Each row was made from one walk, in order. Every step used is in the known rows, and no mark comes twice. Write each row's walk.
In the rows, zero is written as 128.
Known rows:
retuk > vuzabad > kopo: [180 161 125  79 152 139 126  93 108 120 135 130 133 169 131 149 209 104
 120 110 142  90]
popiz > nifan > faduk > retuk > vuzabad > kopo: [192 160 111  83 163 113  96  94  97 154 131 144 118 199 148 178 213  42
 115 100 119 102]
popiz > kopo > vuzabad > retuk: [165 177 131  88 149 126 139  86 132 102 154 144 112 152 134 134 156 118
  97 106 134 125]
kopo > popiz > nifan > faduk > retuk: [141 158  95 102 146 114 127 106 113 162 115 191  88 181 157 145 124  35
 122 132 119 144]
vuzabad > retuk > faduk: [170 165 118  90 128 147 120 114 146 100 113 130 135 150 161 129 153 107
 140  79 148 111]
popiz > kopo > faduk > retuk > vuzabad: [130 192 108  80 157  93 109 112  99 149 129 183 155 156 135 163 167  48
 134 117 119 136]
popiz > nifan > faduk: [168 121  98 110 154 127 113 102 102 152 131 146 108 155 144 150 154  61
 124 117 137 111]
faduk > retuk: [126 175 116  86 140 112 131 129 105 131 122 151 139 127 148 127 130  73
 121 132 131 132]
mugol > kopo > vuzabad: [117 147  87  82 161 128 143 101  99 124 141 133 108 166 117 112 160  92
  96 149 145 121]
mugol > kopo > popiz > nifan > faduk > retuk: [129 143  77  77 175 108 122 107 104 153 108 180  92 187 150 156 142  42
 104 142 112 134]
kopo > popiz > retuk: [143 169 135 105 139 121 167 122 135 133 115 160 108 161 128 123  97  89
 126 125 144 142]
popiz > nifan > faduk > retuk > vuzabad > kopo > mugol: [185 168 108 105 186 103 121  86  92 162 133 163 127 207 139 167 217  13
 101 119 108 118]
nifan > faduk: [160 136  98 119 147 147 116 106 123 136 123 148 108 137 138 136 152  82
 127 114 147 115]
nifan > popiz > kopo > mugol: [129 160 115 113 183 118 140  71 102 136 139 195 109 137 123 148 129  87
 113 131  89 136]
mugol > kopo > popiz > nifan > faduk: [145 116  74  87 179 127 126  96 108 146 117 170  82 186 141 154 152  69
 106 139 123 117]
nifan > popiz: [132 143 119  95 141 145 131  91 109 146 130 167  94 132 143 128 134 104
 130 126 107 120]
retuk > vuzabad: [164 154 121  94 136 135 136 123 106 136 123 144 141 152 133 123 182  84
 138 119 132  94]
vuzabad > retuk: [171 153 135  81 138 142 144 115 132 112 131 129 135 128 153 128 159 117
 116 111 141 109]
kopo > popiz > retuk > faduk: [147 182 117 112 129 126 145 124 146 120  96 163 103 188 137 125  92  78
 147  96 148 144]
mugol > kopo > popiz > retuk > faduk: [132 169  98  87 158 120 147 124 134 108  90 147 106 192 127 136 108  89
 132 105 143 133]

Write each row's walk:
[146 150 109  66 155 139 151 100 124 107 148 121 112 164 135 116 178 109
  85 130 142 115]	mugol > kopo > vuzabad > retuk
[193 170 149  84 157 122 142 112 113 124 131 112 135 181 119 155 190  96
 119  92 140 102]	popiz > retuk > vuzabad > kopo
[163 187 127  68 153 118 122 106 102 129 128 140 140 170 140 151 199  82
 116 111 126 106]	faduk > retuk > vuzabad > kopo
[105 134  75  74 173 123 125 106  98 141 129 149 137 143 130 146 157  80
 116 150 151 128]	mugol > kopo > faduk
[158 194 120  91 173 108 142 100  97 132 131 159 154 179 130 139 203  51
 102 129 119 120]	faduk > retuk > vuzabad > kopo > mugol
[149 168 129 109 133 134 122 103 130 135 106 151  96 165 138 142 106  83
 154  81 117 134]	nifan > popiz > retuk > faduk
[155 183 120  91 136 142 111  60 148 110 138 171  75 183 147 142 143 113
 127  74 104 137]	nifan > popiz > kopo > vuzabad > retuk > faduk
[168 168 133  85 158 121 132 104 113 147 136 132 139 190 118 168 189  69
 127 105 154 128]	popiz > retuk > vuzabad > kopo > faduk
[161 170 137  87 157 124 161  95 134 115 130 151  98 183 128 149 125 109
 108 117 151 137]	vuzabad > kopo > popiz > retuk
[171 184 106  93 146 140 114  88 135 141 114 186  90 210 146 152 193  61
 118 106 126 124]	nifan > faduk > retuk > vuzabad > kopo > popiz
[149 161 109 104 183 122 149  81 105 118 142 150 135 155 127 138 169  88
  92 138 146 124]	vuzabad > kopo > mugol
[120 187 115  79 152 109 102  87 100 170 129 208 118 159 137 172 162  53
 142 113  82 144]	nifan > popiz > kopo > faduk > retuk > vuzabad
[164 169 119  77 150 142 142  85 124 127 125 171 106 195 135 136 189 103
 120 122 138 109]	retuk > vuzabad > kopo > popiz
[162 163 138  83 155 134 126  75 114 165 140 160 102 195 123 171 184  76
 136 102 117 133]	nifan > popiz > retuk > vuzabad > kopo > faduk
[161 182 121  60 156 102 135  95 100 147 127 176 115 212 153 156 179  58
 113 125 109 118]	faduk > retuk > vuzabad > kopo > popiz > nifan
[157 131  93 109 149 131 127  91 121 158 121 185  80 179 148 142 133  60
 125 131 131 128]	kopo > popiz > nifan > faduk
[125 183 106  84 134 111 119 124 102 169 124 174 155 161 141 134 174  33
 141 130 130 135]	kopo > faduk > retuk > vuzabad
[150 181 123  84 133 115 131 135 102 142 117 152 150 151 143 125 173  61
 132 118 119 111]	faduk > retuk > vuzabad
[116 178 101  72 160 107 109  87 106 143 143 161 134 155 145 163 156  65
 112 130 150 149]	vuzabad > kopo > faduk > retuk
[ 98 180 106  81 161 103 102  78 103 160 137 204 107 136 144 174 119  67
 132 123  94 165]	nifan > popiz > kopo > faduk > retuk
[139 168 110 115 188 106 147  99 104 117 136 172 146 130 117 144 137  82
 103 133 125 129]	popiz > kopo > mugol
[175 156 109  97 146 111 108 121  97 170 116 155 126 178 148 150 188  21
 134 111 109 110]	popiz > nifan > faduk > retuk > vuzabad
[157 170 137  83 145 139 133  60 133 121 160 170  74 159 142 138 152 125
 104 104  98 135]	nifan > popiz > kopo > vuzabad > retuk
